In the rows, 128 means zero.
Known rows, with every step that occurs:
Q -> W -> V -> C -> S: [ 97 118 151 148 145 134 143  95  78 129 155 138  93 141  93 144 152 137
 155 115 128  61  99 167  75  98 160 127 108 125 111 139 120  75 145 131
 108 107  86 105 110 144  61  97]
S -> R: [122 139 115 147 152  99 150  99 108 118 137 113 105 134 124 159 148 132
 139  52 130 136 120 118 126 131 144 121 116 132  97 104 136 105 123 124
 183 117  91 122 138 147 143  99]
C -> S -> E: [109 120 109 145 209 104 142 113 116  86 135 110  92 116 133 141 136 138
 131 130 127 101 113 137 121 106 125 136 109 146 108 130 115 109 127 108
 132  93 104 105 140 142  82 110]
N -> Q -> W -> V -> C -> S -> H: [ 38 109 155 144 159 122 114 109 106 156 152 102  81 133 111 150 173 172
 248 114 131  53 113 185  84  85 140 160 109 124 105 165 119  28 105 174
  94 129  74 110 112 154  54 100]
H -> S -> R: [ 85 140  96 153 144  90 141 105 118 111 128 109 106 141 145 165 102 139
 162  49 136 137 121 105 117 136 134  73 110 131 114 105 134 105 154 126
 173 108  75 116 142 142 173 105]
H -> S -> E -> K -> C: [101  94  83 137 175 105 116  93 109 108 122  93  71 128 152 148  88 115
 153 116 123 137 110 199  99 166 131  71 115 190  78 110 114 124 167 107
 137 130 194  73 182 169 189 113]
Q -> W -> V -> C -> S -> R: [ 98 122 151 155 159 111 138  87  98 130 166 126  92 151  80 154 190 147
 170  39 126  62 104 162  83 107 174 157 111 127 108 122 126  59 131 160
 130 109  73 108 114 151  46  94]
D -> L: [146 130 112 140 130 150 161 114  87 120 183 136 108 121 138 147 113 146
 115 147 132 107  80 123 121 103 134 127 110 137  83 104 146 142 148  97
 163 114 108 118 138 154 129 105]
N -> Q: [105 133 109 144 141 114 125 113 110 130 134 101 104 120 128 154  78 131
 162 115 139 134 111 123 126 113 119  99 110 124 103 136 129  87 110 110
 155 124 101 117 144 149 173  99]
M -> T: [128 124 114 137 143 120 155 121  94 110 115  67  94 131 136 193 108 113
 123 118 138 136 109 116 127 116 113  79 119 124 107 113 120  94 144 111
 152 122  81 138 129 111 159 100]
C -> S -> W: [112 122 113 144 176 116 122 119 154  73 146 120  84 124 107 149 160 136
 149 154 140 117 104 150 152  91 128 129 112 122 104 146 116 127 131 140
 142  86  87 109 143 148  41  99]
S -> E -> K -> G: [133  97 115 152 189 112 134  87  86 122 145 115  76 112 136 119 140 133
 132 135 109 150 133 147  73 122 115 147 128 180  55 110 118 138 137  90
 155 120 206  98 209 132 189 109]
K -> E: [128 137 114 135  90 126 142 104  92 121 110 132 124 108 146 136  92 120
 118 117 117 184  98 135 117 132 127  95 123 161 108 113 123 117 133  95
 155 110 159 113 145 160 149 113]
Q -> C -> S -> H -> B: [ 38 136 139 126 157 112 140 119 101  95 134 116  95 134 150 148 209 211
 252 134 122 143 132 105 136  63 120 118 117 125 101 115 117  68 120 173
  78 116  99 133 136 165  87 103]
Q -> W -> V: [111 128 128 151 153 131 153  93  55 118 130 147  97 131 112 139 128 122
 159 139 127  89 104 122  77 103 153 159 119 134  97 135 135  75 131 107
 164 111  97 121 115 149 123  82]
L -> U: [113 129 128 134 145 116 154 108  85 115 125 134 101 119 136 114 105 121
 118 132 138 137 128 127 110 125 124  86 125 129 107 126 121 118 142  95
 143 121 105 122 142 148 141  88]
C -> S -> W -> Q -> N -> K: [103 123 101 137 184 110 131 118 213  91 122 129  71 165  91 171 169 137
 114 167 142  95 110 117 134  71 121 150 117 145 121 161 113 177 185 173
 121  91 102  89  70 136  60 109]
F -> V: [106 150 106 162 145 118 142  99  98 127 148 133 147 125 137 145 111 128
 119 138 121 117 119 124 136 121 133 156 116 127  99 116 134  98 144  99
 155 122 129 128 135 144 152 109]
K -> F -> S -> W: [119 119 117 131 164 100  94 112 123 129  94 100 184 136 122 152 168 138
 147 148 113 134  70 151 162 105 124  67 130 131 109 133 112 132 128 121
 159  96 140 114 152 138 171 112]
V -> C -> S -> E: [114 102 137 139 206 108 137 114 110 144 145 108  86 127 129 149 153 136
 128 101 116  76 108 173 113 124 137 101 101 148 115 134 108 105 129 113
  94 103 107  96 124 142  83 123]
F -> S -> W -> Q -> N: [114 138  89 147 160  81 159 123 164 127  99 112 106 144 105 176 182 143
 113 145 131 109  84 114 145 101 102  71 107 132 116 134 127 159 217 154
 143 101 104  97 132 133 147 117]
M -> K: [122 130 113 150 160 113 154 102 110 118 133 121 101 143 131 193 112 101
 126 136 125  98 106 120 125 127 136 104 106 130 100 103 115 115 138 107
 151 119 166 104 110 151 179 102]
D -> K -> R: [162 119 112 140 120 147 147  90 140  98 191  91 102 117 126 156 105 124
 119 198 133 180  87 111 112 129 142 111 114 143 116 131 121 125 137 112
 170 132  98 113 194  92 168 113]
V -> C -> S -> H: [ 69 112 152 123 146 117 142 119 123 142 147  98  93 126 141 153 190 164
 178 112 127 105 129 179 124 113 123  88 109 123 109 135 112 100 137 147
  91 120  87 117 118 144  70 123]
D -> K -> F -> V: [131 123 124 140 139 158 124  88 117 110 184  94 216 129 150 145  99 132
 122 168 108 164  85 124 126 104 149 186 123 150 112 116 120 117 147 103
 140 140 114 115 165 142 191 127]
M -> K -> R: [131 132 111 152 138 103 143  84 141 106 142 109  95 138 115 202 120 107
 125 180 122 111  93 133 129 137 143 102 122 130 107 102 113 111 135 116
 169 125 195 114 149 100 177 105]
S -> H -> B: [ 53 126 126 127 157 110 147 120 106 140 123 122  98 126 170 145 171 198
 224 144 134 158 138 124 133 114 119 123 130 139 106 112 130  94 143 133
 134 118 106 148 134 161 143 110]
V -> C -> S: [113 119 139 137 135 125 144 113 113 126 155 111 102 130 113 154 133 139
 123 100 132 110 109 164 122 114 138  58 103 119 116 123 114 114 151 119
 105 107  96 110 128 143  92 119]
K -> F -> S -> H: [ 72 121 127 117 137  96 118 115  94 138  82  81 197 127 162 147 177 169
 182 134 110 151 101 145 138 109 107  57 134 129 108 118 117 109 132 121
 144 119 137 135 138 136 199 123]
W -> V: [115 132 122 147 132 127 180  89 121 117 121 135 107 124 117 151  99 122
 127 143 136 111 113 106 100 117 150 154 123 130  97 116 134 109 148  98
 160 130 104 125 126 143 150  81]
Q -> F -> V -> C -> S: [ 88 182 139 149 139 106 135  99 127 131 170 120  93 148 121 151 163 147
 140 113 145  62 100 161 135 100 145 136 111 127 121 139 110  74 169 112
 100 117 141 112 121 146  76 121]
F -> S -> H: [ 71 136 105 138 142  95 139 124  96 141  99  97 128 123 160 147 181 163
 175 133 123 135 120 128 133 121 103  54 113 124 101 129 128 101 125 129
 153 114 115 129 128 138 174 118]
K -> F -> V -> C -> S -> R: [ 93 129 152 150 148 101 107  88 143 129 168  96 208 147 113 159 173 161
 139  39 105 105  98 184 145 112 162 158 128 128 120  93 117  93 147 146
 115 124 127 122 144 144 102 129]
M -> K -> E -> S: [116 106 108 147  65 104 135  96 116 123 118 120 111 149 140 187  44 110
 126 129 109 179  71 126 126 131 129 113 113 179 107  92 107 106 129 107
 140 109 198 102 119 165 194 116]
F -> V -> C -> S -> R: [ 91 143 129 168 151 101 126  95 144 135 182 113 142 146 109 159 177 155
 129  38 120  91 118 166 142 123 157 156 108 122 108 103 127  82 143 154
 122 121 105 119 130 146  76 121]
V -> C: [126 120 144 133 136 123 151 109  84 178 141 120 102 134 130 159 130 120
 121  98 123 112 106 154 115 138 139  55 107 127 107 125 123 110 138 100
 121 124 106 112 121 142 155 112]
M -> K -> C -> S: [112 119 109 144 155 120 138  94 150  49 133  94  85 141 100 188 120 123
 123 123 137 107  86 202 127 131 136  90 106 120  74  89  98 113 156 140
 132 118 194  97 119 184 104 102]
V -> C -> S -> E -> K -> F: [116  79 151 121 175 116 106  90 112 142 159  88 153 132 135 148 150 128
 134 114  99 116 103 202 114 110 151 107 129 189 122 110  96 133 148 107
  83 118 178  74 180 140 125 136]
N -> Q -> F -> V: [ 84 194 107 155 147  96 116 102 123 133 148 107  92 139 132 154 106 139
 181 126 150  85 101 121 138  99 128 177 118 131 110 150 127  50 130 102
 152 133 147 119 141 151 157 101]
D -> K -> C: [156 107 110 128 141 166 147  98 119  88 166  80  89 122 123 150 105 122
 118 140 135 178  81 173 106 146 139  99 101 141  72 118 117 124 143 121
 152 144 109 100 156 177 156 108]
N -> Q -> F: [ 99 177 117 133 140  99 129 109 115 126 131  99  54 134 127 155 106 131
 189 115 161 103  98 116 127  98 123 108 117 131 114 154 120  68 122  95
 155 123 124 110 143 152 159  97]
V -> C -> S -> W -> Q -> N -> K: [109 111 130 130 180 114 127 119 206 151 133 128  66 175  82 179 188 135
 111 135 132  69 103 153 128  92 130 115 107 145 128 165 105 174 188 181
  82 101 102  81  56 135  63 117]
S -> E -> K -> F -> V -> C: [117  97 145 142 182 110 101  78  92 197 163 107 189 137 150 149 148 116
 125 122  80 100 107 194 121 134 160 171 135 196 111 105 114 111 148  95
  97 147 218  86 173 139 188 139]
W -> Q: [117 131 111 149 134 114 181 113 128 120 122 118 112 129 118 156  82 133
  78 132 135 128 110 104  94 102 121  85 110 128 101 125 126 180 144 111
 141 124  96 113 138 147 170 104]

Rows:
[ 80 164 104 143 163  85 150 121 178 112 109 117  36 159 127 169 109 132
 152 154 166  80  87 106 112  90 112  89 108 138 119 170 111 164 172 129
 138 106  96  91 137 149 137  99]	H -> S -> W -> Q -> F
[ 44  98 123 131 113  93 143 118 110 140 129 113  93 142 169 150 120 210
 233 146 134 196 124 113 141 109 116 125 128 155 104 110 132  86 138 130
 130 110  85 154 132 158 168 111]	E -> S -> H -> B
[118 109 141 138 173 119 117 118 147 134 159 119  81 137  99 159 179 134
 145 124 135  92  97 184 147 109 138  95 102 123 107 148 108 120 134 146
 107  97  87 100 128 143  41 111]	V -> C -> S -> W
[128 130 129 144 173 114 157 116 134 134 120 129  82 145  95 171 160 120
 125 143 118  94  93  93 116  71 124 117 101 126  83 153 117 157  98 161
 103 127  98  89 133 154 123  89]	S -> W -> Q -> C
[ 29 111 158 131 148 117 162 106 161 153 141 124  97 138 134 148 184 212
 225 140 139 106 134 157 113 101 148 151 128 135 114 111 116  84 166 160
  77 131  92 141 119 156  77 105]	W -> V -> C -> S -> H -> B
[102 105 142 146 201 110 163  94 142 148 136 121  89 132 110 151 144 136
 129 121 126  49 110 160  93 117 158 165 109 152 108 131 112  97 139 120
  95 121 105 101 115 139  75 104]	W -> V -> C -> S -> E
[ 93 144 118 141 140 120 118 115 108  89 147  99  98 125 106 157 115 143
 190 105 128 116 105 105 127  62 120  94  98 109  99 139 117  61  87 150
  97 122  97 103 148 152 112  93]	N -> Q -> C -> S
[115 115 104 114 212  91  93 102 106 156  63 103 173 160 148 158 184 131
 145 129  93 110  91 123 135 118 122  92 135 177 133 128 109 105 169 105
 144  96 178  98  67 118 218 129]	Q -> N -> K -> F -> S -> E
[119 103 106 137  78  91 155 104 171 121 109 123  85 142 114 171  95 135
 119 142 119 191  65 125 137 103 109 141 118 189 119 127 123 152 204 146
 129 104 122  93 139 152 124 122]	K -> E -> S -> W -> Q -> N
[111 122 101 136 165 114  96  96 169  75 125 100  85 157  86 151 158 146
 128  51 135 138 115 185 125 133 152 120 119 134  71 120 111 120 103 162
 162 109 146 111  84 175  90  92]	N -> K -> C -> S -> R
[129 160  94 142 150  59 110  81 129 128 136  86  67 132 130 153 178 128
 148 172 128 113  93 135 123 128 133  80 135 194 116 134 111 104 143  92
 169 119 238  85 214  86 189 119]	Q -> F -> S -> E -> K -> R
[103 113 119 162 184 110 113  91 125 151 192 117 127 130 134 144 155 130
 121 121 101  82 130 187 122 121 152 172 113 182 110 116 114 105 152 118
  83 126 184  77 168 141  97 135]	F -> V -> C -> S -> E -> K
[126 108 100 150 159  96 117  83 153  76 177  94  85 110 118 146 138 131
 130 182 118 139 119 159 117 119 142 137 130 181 114 117 112 128 141 116
 146 116 186  90 222  91 102 120]	C -> S -> E -> K -> R
[111 142 125 138 140 126 145 109  88  77 140 119 103 129 116 152 148 135
 151 116 120 120 107  99 122  71 127  86 100 114 100 122 116  92 113 134
 101 111 100 105 135 146  97  96]	Q -> C -> S
[114 119 107 113 177 103  75 108 141 144  78 114 166 165 122 170 204 130
 158 155 109 124  80 135 170 105 125  88 137 151 126 141 111 121 173 135
 154  88 164 102  74 122 181 119]	Q -> N -> K -> F -> S -> W
[117  93 145 134 129 111 104  82 154 190 127 105 181 153 101 162 172 123
 145 150 106 105  82 184 128 116 167  99 136 172 105 118 110 142 156 132
 117 132 191  83 174 131 186 108]	E -> K -> F -> S -> W -> V -> C
[ 96 121  87 143 155  89 117 101 222 119 110 124  62 170 107 191 128 127
 136 202 139 109  99 110 121 117 117  95 127 152 136 162 117 174 205 169
 149 108 131  95 107  78 157 111]	H -> S -> W -> Q -> N -> K -> R
[ 89 133 128 154 174 118 116 101 178  98 141 115  80 135  73 165 149 137
 214 150 137  72  95 112 133  53 145 194 106 120  86 160 117  64  80 179
 101 126  89  96 140 153  61  67]	N -> Q -> C -> S -> W -> V
[104 152 148 137 167  97 147 116 194 131 147 108  34 160  85 169 175 144
 124 129 157  51  80 161 122  77 129 103 105 131 117 172  99 165 154 150
  90 108 100  86 129 151  40 108]	V -> C -> S -> W -> Q -> F
[116 116 155 144 149 131 150  94  48 179 141 146  93 142 103 149 148 118
 153 110 119  62  99 156  70 121 162 125 113 131 103 137 128  72 135 113
 127 122  97 109 102 149 125  93]	Q -> W -> V -> C
[120 135 104 124 154 127 137 105 109 133 111 136  88 155 135 164 148 116
 135 130 128 126 124 103 129 120 130 111 122 150 119 131 129 105 182 111
 154 107 128 109  59 130 164 109]	Q -> N -> K
[106 169 142 154 172  93 146 107 173 187 148 128  69 166 101 170 176 128
 115 140 139  35  86 157 128 100 139 169 111 139 107 169 115 140 151 137
 103 135 136  93 120 153 100 112]	S -> W -> Q -> F -> V -> C
[151 109 120 148 146 162 155  97 103  98 175 101  97 114 130 123 112 150
 128 155 130 189 102 112  72 106 113 128 106 131  64 122 119 136 140 103
 158 126 106 122 186 135 192 109]	D -> K -> G
[114 107 101 145 181 107 129 100 121  84 164 107  92 117 137 140 133 128
 130 138 120 128 131 148 113 105 137 141 117 183 105 117 116 132 142 107
 127 105 158  81 182 142 102 117]	C -> S -> E -> K
[101 128 131 160 179 116 106 108 160 140 175 127 117 140 106 156 180 139
 135 140 125  70 103 190 160 109 146 163 106 120 106 145 114 101 141 151
 101 106 114 108 128 146  38 119]	F -> V -> C -> S -> W
[ 72  96 113 124  72 117  97 112 121 159  93 121 103 150 167 138  98 151
 173 138 108 204 117 126 118 123 119 140 128 195  99 149 114 111  78 127
 140 109 157 122  67 152 168 114]	N -> K -> E -> S -> H
[ 75 101 122 124  58 105 134 107 105 135 108 109 108 122 170 144  96 155
 182 128 112 217 102 136 127 125 110 126 123 180 101 122 121  95 116 121
 140 115 133 124 134 157 151 122]	K -> E -> S -> H
[105 140 123 145 133 117 175 113 127  80 131 113 108 137 101 158 122 146
 106 121 125 108 104  84  97  52 118  81  97 113 100 128 113 152 125 150
  83 124  92  96 137 149 108  98]	W -> Q -> C -> S
[ 94 128 122 157 154 122 125  99  74 133 136 127  96 128 103 144  94 129
 197 127 135  84 101 127  81  95 144 167 117 129  98 151 137  46 107 121
 162 121  94 118 129 155 140  79]	N -> Q -> W -> V
[107 131 133 149 171 122 145  95 153  82 135 137  84 139  79 160 181 129
 178 159 130  76 100 106 127  60 151 188 109 123  85 147 117  93 109 167
 104 116  93  98 124 148  42  68]	Q -> C -> S -> W -> V
[108 122 157 137 136 124 118  88  93 179 141 117 208 141 140 157 127 129
 121 113 101 104  91 177 133 126 148 125 129 133 113 108 119 101 152 102
 111 136 154 124 131 141 177 131]	K -> F -> V -> C
[ 90 150 117 150 151  97 115 107 129  92 156  89  98 137  96 168 154 153
 204  30 126 119 110  98 136  73 136 126 101 113  97 120 122  50  74 176
 118 122  79 104 152 157 104  92]	N -> Q -> C -> S -> R
[ 97 112 116 149 181 109  98  82 127  89 166 100 199 123 145 133 132 139
 132 153  99 123 115 171 131  94 146 209 140 190 113 104 110 119 155 105
 115 120 204  92 193 140 124 132]	C -> S -> E -> K -> F -> V
[111 116 135 134 166 103 163 116 188 125 145 115  69 150  86 182 186 142
 118 124 135  81  91 166 134  90 120 102 105 131 128 139 112 157 227 172
  82 109  78  85 121 139  43 125]	V -> C -> S -> W -> Q -> N
[ 94 132 126 156 170 100 151 110 198 134 163 125 110 151  91 179 192 148
 112 137 126  62  96 172 149  91 128 168 108 130 126 133 119 138 233 178
  77 118 103  90 122 140  39 131]	F -> V -> C -> S -> W -> Q -> N
[115 101 105 139 126  86 167 111 168 117 125 117  69 158 104 184 111 138
 128 152 135 142  82 106 140  95 110 138 109 155 113 133 130 155 211 146
 133 105  70 100 128 139 133 111]	E -> S -> W -> Q -> N
[115 120 111 135 137 126 137 104 130  49 132  96  93 121 103 143 118 146
 121 113 143 146  95 200 125 125 127  75 114 114  76 109 111 114 155 127
 142 115 134 113 144 178  84 101]	K -> C -> S
[ 88 118  93 145 203  94 139 114  94 127 109 115  88 128 169 153  89 126
 155 122 125 104 112 119 105 138 119  87 105 156 117 132 121 107 147  94
 140 103 101 101 135 138 176 113]	H -> S -> E
[122 131 108 130 104 137 106 105 111 145  95 143 117 135 143 134  92 112
 109 128 111 173 113 124 110 129 138 108 128 175 106 138 114 131  95 102
 157 106 183 109  79 155 165 106]	N -> K -> E
[ 98 112 145 142 107 129 101  81 125 131 186 103 210 137 126 147 130 139
 119 125 104 127 109 198 130 102 159 130 133 159 120  95 109 125 176 117
  87 134 196  95 181 138 136 137]	E -> K -> F -> V -> C -> S
